What can hang from each mark
D: R
L: B G K
R: D H K Y
H: R
Y: R
B: L
G: L
K: L Q R

Known rows, with every way that one mark hangs from another
L(K(Q R)): [ 1.75  1.61  2.67  1.96 -0.61  3.18  1.19 -1.53  1.23  3.37  3.34  3.72
 -1.11  0.43  2.98  4.60 -1.22 -0.54  2.44  1.82  2.47 -0.44  3.13]
L(B G K): [ 5.15 -1.48  3.03 -3.44  0.66  2.24  0.94 -1.00  0.28  3.50  2.18 -1.71
 -3.04 -0.47  0.07 -2.18  0.13 -0.75 -0.57  0.87  0.98 -2.40  0.74]
H(R(D K(L) Y)): [-4.46 -0.74 -0.63  1.33 -0.27 -2.07  1.82  1.35 -1.53 -2.85  0.67 -0.09
  1.88  2.10 -3.38 -2.85  1.52  0.76 -1.66  0.22  0.06  2.48  0.00]
K(L(G) R(D Y)): [-0.49  1.19  3.15 -2.26  2.98  0.94  1.09  1.98 -0.58  2.81  0.76  0.77
 -1.70 -0.84 -1.46  0.52  0.31 -0.33  0.06  0.40  4.07  4.02 -0.83]
R(Y): [ 0.02  1.93 -0.23 -2.73 -1.29  0.96 -0.29 -2.12 -1.74 -2.90 -1.08  0.93
 -1.93 -3.56 -1.43  0.51  0.07  0.47 -2.15  0.39  0.61  1.73 -1.07]
D(R(H K)): [-5.17 -1.48 -2.27  0.13 -2.80 -2.62 -2.48 -1.94 -0.59 -2.44 -2.12 -0.38
  0.90 -1.72 -0.41 -0.50 -0.93  0.09  0.63 -1.39 -2.88  0.63 -3.31]
R(D H K Y): [-5.56 -0.27 -1.84 -0.56  1.90 -3.65 -1.55 -0.10 -1.28 -1.97 -3.24 -3.22
  2.51 -1.85 -0.13 -3.48 -0.05  1.48  0.33 -1.70 -2.87  3.45 -2.77]
Y(R(D)): [ 0.52  0.32 -4.46 -2.52 -1.48 -1.96  0.79 -0.66 -0.90 -1.39 -2.30  1.99
  0.47 -4.04  0.09 -1.59 -0.86 -0.11  0.04 -3.65 -3.27 -3.90 -0.46]
K(L): [-0.32  1.12 -0.76 -0.28 -2.63  0.16  0.93  0.04  0.04 -1.69  1.41  0.79
 -1.39 -1.41 -0.81  0.68 -0.49 -0.26 -0.28  0.20  2.15  0.35 -0.15]
K(R): [ 0.76  0.26 -2.35 -2.19 -2.02  2.00  0.00 -3.48  0.70  1.08  1.48  0.61
 -3.29 -1.52  0.37  1.96 -1.02 -0.97  1.28 -0.24  0.35  0.56  0.45]
Y(R(K(Q))): [ 2.88  3.32 -0.49  2.60  0.35  0.42 -0.11  0.83  1.62 -0.59 -2.02  4.52
  3.46  1.70  1.55  1.93  1.29  1.49  1.51 -0.59 -0.98 -2.94  1.96]
Y(R): [ 2.71  1.62 -3.64 -2.25 -2.74 -0.02  0.98 -2.00 -0.45 -1.99 -1.94  3.03
  0.04 -4.04 -0.24  1.05  0.11  0.67  0.04 -1.75 -1.11 -3.05  0.68]
H(R(D K(L Q))): [-2.48 -0.56 -0.81  4.68 -0.28 -3.20  0.54  2.53  0.35 -0.45  0.99  0.21
  3.46  6.23 -0.94 -1.70  0.48  0.03 -0.07 -0.56 -0.34 -1.67  1.18]
K(Q): [ 1.47  1.81 -0.91  1.01 -1.95  0.06 -1.42 -1.02 -0.20 -0.86 -0.59  0.69
 -0.55  0.23  1.19  1.45 -1.03 -0.21 -0.37 -0.10  0.15 -2.18  1.05]
B(L(K(Q))): [ 2.69 -0.38  1.28  3.53 -0.36  4.77 -1.81  1.00  0.31  0.42  1.85  0.48
 -0.24 -0.74  2.36  2.12 -1.08  0.40 -1.15 -0.16 -0.14 -1.95  2.94]
D(R(H)): [-3.61 -1.21 -3.30 -2.02 -4.67 -3.58 -2.11 -3.13 -2.14 -3.44 -2.64 -1.11
 -0.57 -4.88 -0.81  0.12 -2.27 -0.94 -0.74 -1.32 -1.92 -0.46 -3.22]
B(L): [ 2.05 -1.52 -3.65 -0.70 -2.03  3.51 -2.80 -1.36 -0.58 -1.92 -0.25 -1.87
 -2.03 -3.05 -0.16 -0.32 -0.90 -0.26 -2.55 -2.65 -1.74 -0.80  0.16]
Y(R(D H K(Q))): [-1.55  0.73 -2.73  2.27  1.38 -5.14 -1.18  1.77  0.80 -1.05 -4.92 -0.14
  5.83  0.26  2.26 -0.18 -0.14  2.04  2.40 -2.59 -3.97 -2.63 -0.48]
H(R): [ 0.52 -1.30 -4.41 -1.77 -5.07 -1.36 -0.47 -4.27 -2.27 -2.94 -0.23 -0.16
 -1.16 -0.96 -2.18 -1.53 -0.17  0.23 -2.36 -1.06 -0.75 -2.54  0.76]
K(Q R): [ 1.75  1.65 -0.57  0.19 -0.51  1.92 -0.55 -1.83  1.27  1.89  0.87  1.65
 -1.63  1.03  1.97  4.28 -0.88 -0.83  1.63  0.81  1.25 -0.17  1.66]
G(L): [-0.67 -0.53 -0.48  0.79 -3.19  2.16  0.02 -1.72 -1.86 -1.67  1.20  0.65
 -1.05 -2.76  0.94 -1.06 -0.70 -0.39 -1.33  0.85  1.66 -1.32 -2.28]
D(R(K(Q) Y)): [-2.43  2.31  3.18  2.45 -0.07  1.21 -1.24 -0.17 -0.58 -1.71 -1.19  3.85
  1.16  0.76 -0.20  2.62  0.37 -0.81 -1.09  1.10 -0.15  1.72 -0.54]

Rows
[-3.65 -1.69  0.43  0.90  2.15 -4.11 -1.57  3.44  0.69  1.41 -1.53 -3.34
  2.95  1.25 -0.33 -4.20  0.30  1.74  1.28 -1.94  0.40  1.05 -3.22] : R(D H K(L(G)))
[ 1.51 -1.89  2.29 -0.27 -1.32  3.97  3.02 -1.32 -1.00  0.97  3.46  0.14
 -2.65 -2.41  1.23 -0.95 -0.51 -1.53 -0.96  3.11  0.77 -2.09 -0.27] : G(L(B K))
[ 3.41 -0.92  2.87 -1.46  2.44  1.48  0.45  2.69  2.73  2.76  0.45 -2.42
 -1.16  3.49 -1.41 -1.39  2.03 -0.31  0.15  1.14  1.79  0.48 -0.49] : R(K(L(B G)))
[ 3.00 -2.60  0.15 -4.46  3.33  0.90  1.44  1.36  1.70  5.13  1.76 -2.75
 -3.78  1.19 -1.08 -0.59 -0.31 -2.47  1.00  0.04  1.27  0.84 -0.30] : K(L(B G) R(D))
[-0.95 -0.06 -3.63 -0.47  0.37 -1.13  0.36  0.37  1.42  0.06 -1.85  2.01
  1.97 -0.53  0.53 -2.37  0.38  0.41  1.28 -3.79 -3.59 -2.63 -0.25] : Y(R(D K))
[ 2.13  2.62  4.00  1.51  3.69  1.58  1.71  3.09  1.78 -0.30  0.02 -0.19
  0.50  3.45 -0.51  3.25  2.20 -0.28 -0.62  3.75  1.34  3.81  1.46] : R(K(L(B) Q) Y)
[-2.09  0.69  1.03  3.22 -1.86  0.99 -1.97 -0.36  0.66 -0.61 -0.54  3.13
  0.67  2.46  0.76  1.71 -0.68 -1.29 -0.04 -0.39 -1.27 -2.10 -0.74] : D(R(K(Q)))
[ 3.81 -2.26  2.26  0.03  0.12  5.25 -2.25  0.46 -0.79  1.87  1.66 -0.33
 -1.56 -1.91  0.87 -1.74 -0.27  1.36 -1.94 -1.81  1.32 -1.94  0.98] : B(L(G K))
[ 2.71  1.07  1.83  2.16  2.46  0.99  1.25  2.99  3.26  1.21  1.01 -1.16
  0.25  4.99  0.26  2.07  1.04 -1.03  0.69  2.05  0.11  0.35  1.34] : R(K(L(B) Q))
[ 0.02  1.31  4.53  5.01 -1.82  3.12  1.39 -0.08 -1.36  0.39  3.45  4.10
  0.69 -0.21  3.60  1.12 -0.87 -0.07 -0.16  2.87  3.37 -2.57  0.69] : G(L(K(Q)))
[ 5.91  0.15  4.75 -0.73  1.92  1.86  0.23  0.35  0.73  3.73  1.33 -0.46
 -1.68  1.86  1.56  0.38  0.02 -0.88 -0.39  1.90  1.80 -3.48  1.76] : L(B G K(Q))
[-2.40  1.66  1.39  1.99  3.18  0.29 -1.27  1.74  0.38 -0.09 -0.85  0.43
  2.24  2.39  1.03 -1.09  0.31  0.13 -0.41 -0.30 -1.30  1.17 -0.41] : R(D K(Q) Y)
[-2.51  0.28 -0.73  2.29  0.78 -2.33 -0.58  0.06 -1.67 -1.52 -1.13  0.26
  2.81  3.73 -1.13 -1.76  1.12  0.50 -1.88 -0.16 -1.66 -0.17  1.18] : H(R(D K(Q) Y))
[-4.14 -0.55  0.26 -2.35  1.17 -1.57  1.20 -1.54 -1.57  0.78  0.39 -0.44
 -0.65 -4.81  0.95  0.76 -1.46  0.51  2.14  0.62  0.22  4.16 -0.03] : L(K(R(D H Y)))
[ 2.52  0.55  2.25 -1.77 -0.13  2.22  0.60  0.37  1.12  3.13  2.72  1.38
 -2.49  0.31 -0.76  1.85  0.26  0.03  1.41  0.67  4.99  1.54  0.24] : K(L(G) R)
[-4.14  1.63  1.52  2.23 -0.16 -2.80 -2.40  0.01 -1.26 -3.34 -3.41  1.10
  3.04 -0.61  0.28  2.69  0.21  0.62 -0.72  0.93 -1.07  3.03 -2.12] : D(R(H K(Q) Y))
[ 6.41  0.94  3.57 -0.16  2.08  0.45  0.20  2.66  1.13  2.32  0.01 -1.61
 -1.07  2.92 -0.63  1.64  0.70 -0.86 -1.08  2.24  2.52 -1.33  0.72] : K(L(B G) Q)
[-2.75  1.08 -1.23 -0.74  2.33 -3.10 -1.12 -0.54 -1.21 -0.07 -2.74 -1.53
  0.81 -1.99  1.39  2.59 -1.29  0.20  1.17  0.49 -0.79  3.57 -0.36] : K(Q R(D H Y))
[-3.15 -3.12 -4.72 -0.07 -1.91 -2.57 -0.59 -1.52 -0.89 -0.79  0.36 -1.90
  1.50  2.82 -1.57 -5.66  0.10  0.28 -0.68 -2.70 -3.14 -2.67 -0.47] : H(R(D K))
[-1.73 -2.93 -0.08  0.95 -0.04 -2.27 -0.38  2.08 -0.14  0.98  1.01 -1.18
  2.14  4.69 -2.64 -5.38  1.30  0.85 -0.80 -1.53  1.21 -1.72 -0.80] : H(R(D K(L(G))))
[-1.25  1.54 -1.45  1.19 -0.83 -3.53  1.13  1.71  1.18 -2.82 -2.85  1.44
  4.15 -1.56 -0.42  1.71  1.40  2.95  2.36 -0.05 -0.19  1.37 -0.41] : Y(R(H K(L)))
[ 1.53 -2.00 -0.14 -0.17 -0.59  6.96 -0.19 -1.65  1.07  2.10  4.30  0.21
 -3.58 -2.59  1.60  2.38 -0.99 -0.24  0.62 -0.70  0.31  0.77  2.64] : B(L(K(R)))
[ 5.01 -0.76  1.56 -2.93  0.75  0.64  0.58  1.03  0.87  1.77  0.24 -2.21
 -3.02  0.22 -2.00 -0.78  0.50 -0.98 -1.11  1.12  2.47 -0.19 -0.27] : K(L(B G))
[-2.29 -1.48 -0.67 -1.09 -0.19  1.35  1.77 -1.94  0.60  3.44  4.48  1.50
 -2.50 -1.43  1.90 -0.43 -2.12 -1.34  2.69 -1.18  0.01 -0.44  1.11] : L(K(R(D)))
[ 3.08 -0.55  4.32  2.14  0.11  3.26  2.17  0.14 -0.06  1.29  2.53  1.07
 -1.06  0.32  2.91  1.30 -0.49 -1.72 -0.31  4.11  1.32 -2.95  0.87] : G(L(B K(Q)))
[-2.16  2.77  1.19  2.40  1.40 -2.47 -2.25  0.38 -0.67 -2.38 -3.52 -0.38
  3.19  0.23  0.81  1.70  0.88  2.09  0.46  1.35 -0.26  3.52 -0.68] : R(H K(Q) Y)
[-4.13 -0.26 -3.08 -3.71  1.14 -2.79 -0.57 -2.21 -1.92 -0.24 -2.21 -2.65
 -0.68 -4.90 -0.34  0.39 -1.22  0.22  1.07 -0.65 -1.38  4.50 -1.61] : K(R(D H Y))
[-2.37 -1.35 -3.68 -2.88 -2.40 -2.55  0.08 -2.61 -3.92 -3.72 -1.44 -0.78
 -0.87 -1.72 -3.19 -3.41 -0.08 -0.18 -3.46 -1.37 -1.81  0.06 -0.24] : H(R(D Y))
[-1.82  0.28 -1.87 -1.02 -1.38 -2.09  0.48 -1.01  0.37 -0.70  0.29 -1.14
 -0.67 -2.59 -0.31  3.73 -1.03  0.55  2.33  1.13  2.10  3.79 -0.31] : K(L R(H))
[ 4.58  0.57  4.69  1.76  3.48  1.08 -0.09  4.04  3.05  3.72  0.22 -1.02
  0.66  5.89 -0.10  0.71  1.77 -0.17  0.41  2.01  2.27 -0.41  0.63] : R(K(L(B G) Q))
[-0.81 -4.05 -3.19 -0.69  0.27 -2.44  1.92  1.29  0.66 -0.23  1.18 -3.77
 -0.20  4.01 -3.06 -3.59  0.88 -1.27 -0.90 -0.48 -3.05 -0.75  0.36] : H(R(D K(L(B))))
[-3.55  0.49 -0.35 -0.44  2.03  0.17 -0.44  0.16 -0.31 -0.64 -0.59 -0.52
  0.54 -0.14 -0.43 -2.98  0.38  0.49 -0.55 -1.93 -1.75  1.88 -1.74] : R(D K Y)
[ 3.79  0.71 -0.58 -1.46  0.82  0.58  2.98  2.07  2.91 -0.36 -0.32  1.27
  0.54  0.24 -1.24  1.64  2.11  0.09  1.08  0.81 -0.89 -0.35  1.36] : Y(R(K(L(B))))
